Every row comes from one small tree of marks. The marks that hang from a mark follow it in brackets, in alphabetical order. Every link used is in the known rows. Which tree was each row made from?
Known rows:
vatip(bude(lotu rebole(dafogig ledid))): [ 17 -16  19  19  -9 -12  -6 -20  10   5 -10  35   9  12  22  21 -14   6
  -6  -4  -2  18   4 -22]
posa(todi): [-10 -14 -11  -5  -5   6  11  41 -11  25  -5 -17   6  -9   4   6 -10 -13
 -15 -19   4  18 -10  -6]
vapuf(lotu): [ -2  -1  -8   2 -32   4   0  12   4   2  -3  -9 -14  -9 -11  -1   5   0
 -14  -2  13  11  -1  10]
rebole(vatip): [-18 -12  -3 -31 -16   5  -4  15  23  37   2 -23   5 -20  -1   8   6 -13
 -25   0   4  19  -2   6]
vatip(bude): [ -7 -13  -3  20 -28  -2   1  16   5  13  -1  -2   1  -4  -3  19  -6   3
 -27  -1  22  16   3  -7]
fugoved(vatip(bude)): [ -7 -29   3  13 -34   0  -8  26 -15  16  -6  -8   8  -6 -13  18 -27 -12
 -32   1  26  18   3  -2]
rebole(bude ledid vatip): [-26  -7  13 -53 -16   0 -12   2  30  35   4 -53  13 -22  15   7   8 -49
 -33  -7  -5  24  -1   9]
fugoved(vapuf vatip): [-19 -26  -7   5 -11   2  29  28  -9  23 -10 -26   4 -19   4   3  -2 -27
 -18   3  28   9   5  -3]
lotu(todi): [-37 -13 -12  -6 -13   2  26  -5  13  16  -7 -32   7  -4   6   2  23  -7
 -16   6   2   5   3  -3]
bude(ledid lotu(todi(posa)) rebole): [-18 -23 -14 -12  18  -4   8 -56   2  -8   4  10   4  10  -9   8  42  52
  31  -9 -10  -9   3 -17]
fugoved(vapuf): [-19 -11 -12  12  -5  -1  36  18   8  18  -8 -17  -3 -17  16   0  19 -11
 -11  -2  21   7   4  -7]
fugoved(vapuf(lotu(todi)) vatip): [-34 -16 -14   7  -9  -5  46  19  -1   0 -23 -39  -7  -8  15 -19  19 -17
 -16   3  12  -8   3  10]
bude(lotu rebole(ledid vatip)): [-12 -20   9 -31   1  -4  -5 -21  31  30   2 -10  17 -23  17  15  -1  -4
   1  -1 -15  20  -5 -16]
bude(ledid rebole(dafogig)): [  7 -14   1 -10  -5  -4   1  -3  -7   1  -4  76   4   6  -9   8  -8  43
  -9   7   0  16   8  -8]
fugoved(vatip(bude(rebole))): [ -9 -32   2   7 -27  -8  11  24 -17   5  -4  35  15  -8  -3  18 -35  17
 -46   8  27  19   6 -14]
rebole(dafogig ledid vatip(bude)): [ 11 -11  23  -4 -24 -10 -12   9  32  33  -3 -11   9   3  23  20  -2 -36
 -39  -9   1  22   1  12]
vapuf(fugoved): [ -2 -23 -10  -1  -6  10   1  11  10  19   4  -8   8   1 -19   7  -4  -1
 -24  -1  10  10   2   1]
vatip(bude(lotu)): [ -8 -14  -2  24 -19   2 -18  -8   5  14  -7 -16  -4   2  -7  19  -4   8
  11  -5  11  14   2 -20]
fugoved(vapuf(lotu(todi(posa))) vatip): [-15 -17 -10   5  -4  -5  46   2  -4  -1  -6 -48 -12   0   7 -18  47 -24
 -22 -14  23 -15   2  25]
rebole(dafogig): [  5  -7   3  -7 -24   4  -3   8   0  19  -4   9  -2   8  -5   5   2 -18
 -23  -1   9  18   4   3]
bude(ledid): [-11 -16 -11  -1 -13   6 -13  -1  -2  13   1   8   4  -9 -20  16   2  22
  10   4   6  13   3  -4]
rebole(bude(ledid lotu) dafogig): [ -6  -3   7 -25  -4   7 -45 -21  -7   7 -13   7  -9  15 -18  -1   8   8
  30  -4 -11  13  11 -14]
bude(ledid lotu(todi) rebole(dafogig)): [-17 -16  -3  -8  12  -5   4 -37   3  -4 -21  45   3  19   3  -1  14  52
  27   6 -23   2   8 -24]
rebole(bude(lotu(todi)) ledid): [-44  -6   2 -26  -3   2  -4 -38  21  17 -14 -73  12  -3  17   2  25 -39
  15  -3 -16   4   2 -16]
vapuf(fugoved lotu): [  8 -10 -12   4 -15   8   0  15   7   1   0  -2  -9   4 -21  -5  -2   8
 -22  -2   8   7  -1  14]
vatip(bude(ledid)): [ -6 -18  -5  24 -20  -4 -16   5  -1   4  -1  15   1  -1 -14  26  -7  32
   2   3  15  13   6  -6]
zakog(todi): [ -3 -19  -7 -10 -45   4  -4  -3 -12  18  -8   2  10 -10   0   6   9 -14
 -13  20   9  25  -7  -1]
rebole(bude dafogig ledid vatip): [ -9  -1  25 -55 -16  -2 -19   4  28  37   0 -31  10  -3  18   2   8 -57
 -40 -10  -9  24   3  14]
todi(posa): [  5 -14  -4 -11 -19   7   2  -7   3  17  21 -24  -1  -2 -13  12  30 -15
 -18 -17  23   8  -1  13]

Write each row's tree:
[  6 -11   5  -9  -6   0  -1 -14   0  11 -10  40  -1   9   0   3  -5  19
  -1   1  -5  17   5 -24] | bude(lotu rebole(dafogig))
[-11 -18  -1   3  -5  -3 -41 -11  17  22  -6  -2  -1  -5 -10  24   0  33
  27  -7  -8  13   3 -13] | rebole(vatip(bude(ledid lotu)))
[-11 -26  -8  19 -18  -2  10  20  -1  -8 -15 -17   2  18  -9  -4 -12   8
 -40   0  10  -2   3  14] | vapuf(fugoved(vatip(bude)) lotu(todi))
[  6 -13  11  -3 -15  -7 -30  12  14  20  -6  33  -1   9  -3  16  -2  19
 -14  -7  -1  17   6   8] | rebole(dafogig vatip(bude(ledid)))
[  1 -15   6 -37  -3  -7  -7   4  12  19  -2  65   7  -1  -1   6  -4  38
 -22   2 -11  18   5   0] | bude(ledid rebole(dafogig vatip))
[-17 -27 -14  -5 -11   5  14  13  -1   0 -14 -26   2   9 -16 -12  -3  -5
 -29   6   1  -4   0  16] | vapuf(fugoved(vatip) lotu(todi))
[-53  -9  -6 -51  13   1 -24 -30  22  19 -15 -40   2  -3  -2  -5  31  15
  25  -5 -28   6   6 -12] | rebole(bude(ledid lotu(todi)) vatip)
[  0 -14 -16  -2  -4   4  20 -15  13  -9   9 -32 -10  20 -13 -10  47   2
 -26 -18   3 -13  -2  27] | vapuf(fugoved lotu(todi(posa)))
[-10 -21   0 -11  10  -6  24 -57  20   6   9 -32  15   3  20  11  41  -4
   7 -14 -10  -2  -3 -12] | bude(lotu(todi(posa)) rebole(ledid))
[-13 -19   9 -35  -7  -7  14  -1  31  32   9   1  23 -26  22  15  -4 -13
 -35   3  -3  23  -5  -2] | bude(rebole(ledid vatip))
[  2 -38  -1  16 -19   4 -10  28 -10  15  -3   0  15   7 -24  17 -33  -2
 -40  -1  23  13   4   2] | vapuf(fugoved(vatip(bude)))
[-29 -17  -8  34 -17 -13  44  26  -1  -7 -27 -28  -9  -1  21  -9  11  -8
 -27   2  22  -8   6   6] | fugoved(vapuf(lotu(todi)) vatip(bude))
[-25  -1  14 -28  -1   0  -8 -36  21  15 -19 -52   6  16  23  -3  25 -48
   6  -5 -25   6   7 -11] | rebole(bude(lotu(todi)) dafogig ledid)
[-17 -10 -19   2  -7   4  22   3  21  -5  -9 -20  -6  13  -7 -12  18   9
 -23   2  -3  -6   0  13] | vapuf(fugoved lotu(todi))
[ -4 -15  -3  35 -25  -9  22  38 -11  -2 -16  -9 -13  -8   6  -2  -8  -9
 -30  -3  35   4   5   8] | fugoved(vapuf(lotu) vatip(bude))
[-30 -19 -10  25  -2  -4 -12 -31   7   1 -19 -13   0  12  -3  16  14  39
  39   2  -9  -2   6 -21] | vatip(bude(ledid lotu(todi)))
[-33 -19   7  -2  -2  -9  -4 -27  43  28 -12 -62  14  -3  30  18  18 -20
   4  -5 -20   6  -2  -9] | rebole(ledid vatip(bude(lotu(todi))))
[-14 -30  -1  23  -7 -15  45  32 -14   4 -11  30   8 -15  17  10 -16  12
 -42   7  35  10   9 -18] | fugoved(vapuf vatip(bude(rebole)))
[-36 -18 -19  -1   7   4  -7 -37   9   4 -17 -23   1   3  -9   8  23  31
  50   6 -19  -1   4 -21] | bude(ledid lotu(todi))
[ -9 -15  -9  12 -19  -1  27  31 -11   6 -13 -20 -10 -18   0  -9  -1 -18
 -16   0  24   5   1  10] | fugoved(vapuf(lotu) vatip)
[-13 -15  10  -9   6  -7  20 -39  20  10 -15   0  15  13  29   3  11  -6
   6   5 -23   6   3 -20] | bude(lotu(todi) rebole(dafogig ledid))
[ 12 -15   7  19  -1 -10 -20 -17  -6  -6 -12  75  -2  21  -7  17 -11  61
  17   0  -1  14  10 -26] | vatip(bude(ledid lotu rebole(dafogig)))
[  3 -38  -2  20 -10   7 -25   6 -10  15 -10 -14   9  11 -27  16 -31   3
  -5  -4  12  11   4 -14] | vapuf(fugoved(vatip(bude(lotu))))
[-17  -8   9  -5  -4  -8  -9 -13  30  25 -21 -19  -4  20  17   2  20  -3
  -9 -10 -18   6   5  -6] | rebole(dafogig vatip(bude(lotu(todi))))
[-14 -28  -2  33  -7  -4  10  12 -10  15 -21 -27  -2  -7   7  10  -8  -9
   4  -5  25   6   7 -22] | fugoved(vapuf vatip(bude(lotu)))
[  0  -9  12 -38 -10  -5  11  14  16  25  -1  44   5  -2   9   0  -3   4
 -48  -1   0  22   2   2] | bude(rebole(dafogig vatip))
[ -7   3  11 -28 -14   8 -30 -12  -1  16 -14 -10 -10  11  -6  -6   8 -21
   1  -9  -5  19   8 -13] | rebole(bude(lotu) dafogig)
[-33  -3   4 -53  -8   7 -32  -8  19  31  -4 -45  -3 -13  -5  -2  13 -20
  -2 -12  -8  18   1  -9] | rebole(bude(lotu) vatip)
[ -1 -20   7  20  -7 -11  -1 -19  13   6  -2   6  15  -7  19  26 -13  12
   0   0   5  19   1 -29] | vatip(bude(lotu rebole(ledid)))
[ -6  -2  24 -51  -7   2 -38 -17  31  38  -8 -45   5   0  15   2  12 -53
  -5 -14 -19  23   1   0] | rebole(bude(lotu) dafogig ledid vatip)
[  1 -27 -10 -10  -9   6  13  -4  -4  -2   6 -38  -2  18 -23 -10  23 -12
 -31 -15   9 -12  -2  32] | vapuf(fugoved(vatip) lotu(todi(posa)))
[ -7 -20   3  -4  -1  -1   4 -25  14  13   0   0  16 -14  11  17  -6   2
  14   4  -6  18  -2 -26] | bude(lotu rebole(ledid))
[  5 -14  20 -31   2  -6 -11 -20  27  31  -5  12  13  -5  21   9  -3 -15
  -7  -4 -21  23  -2 -11] | bude(lotu rebole(dafogig ledid vatip))
[-49  -4  -7 -29  -4   6  -1 -24  10   9 -15 -55   0   2   3  -8  29 -12
   9  -1 -11   4   6 -19] | rebole(bude(lotu(todi)))
[-17 -17  -1 -33  -1   0  -2  -9  17  25  -2   9   6 -18   3   3   2  23
  -3  -2  -9  18  -2 -21] | bude(lotu rebole(vatip))
[ 13 -12  14 -11 -13  -7  15  -4  11  13   0  30  15   0  16  10  -9 -13
 -31   4   0  22   3  -4] | bude(rebole(dafogig ledid))
[ -1  -1  19 -29 -19   1 -11  -2  12  19  -3 -22   8   4  11   6   4 -53
 -30  -5   2  22   6   8] | rebole(bude dafogig ledid)
[  6 -27  -6  -2 -22  10  -9  26 -10   4  -4  -9  -2   2 -32  -3 -22  -5
 -31  -2  12   8  -2  17] | vapuf(fugoved(vatip) lotu)
[ -7 -34  -2  20 -16   1 -41  -6 -19  11 -14   3   3   1 -27  28 -25  25
  31   1   9  11   6 -17] | fugoved(vatip(bude(ledid lotu)))
[ -7 -32   4  11 -15  -4  -6   3 -19   5 -11  21   9  -4  -9  17 -33  24
 -11   2  15  19   5 -29] | fugoved(vatip(bude(lotu rebole)))
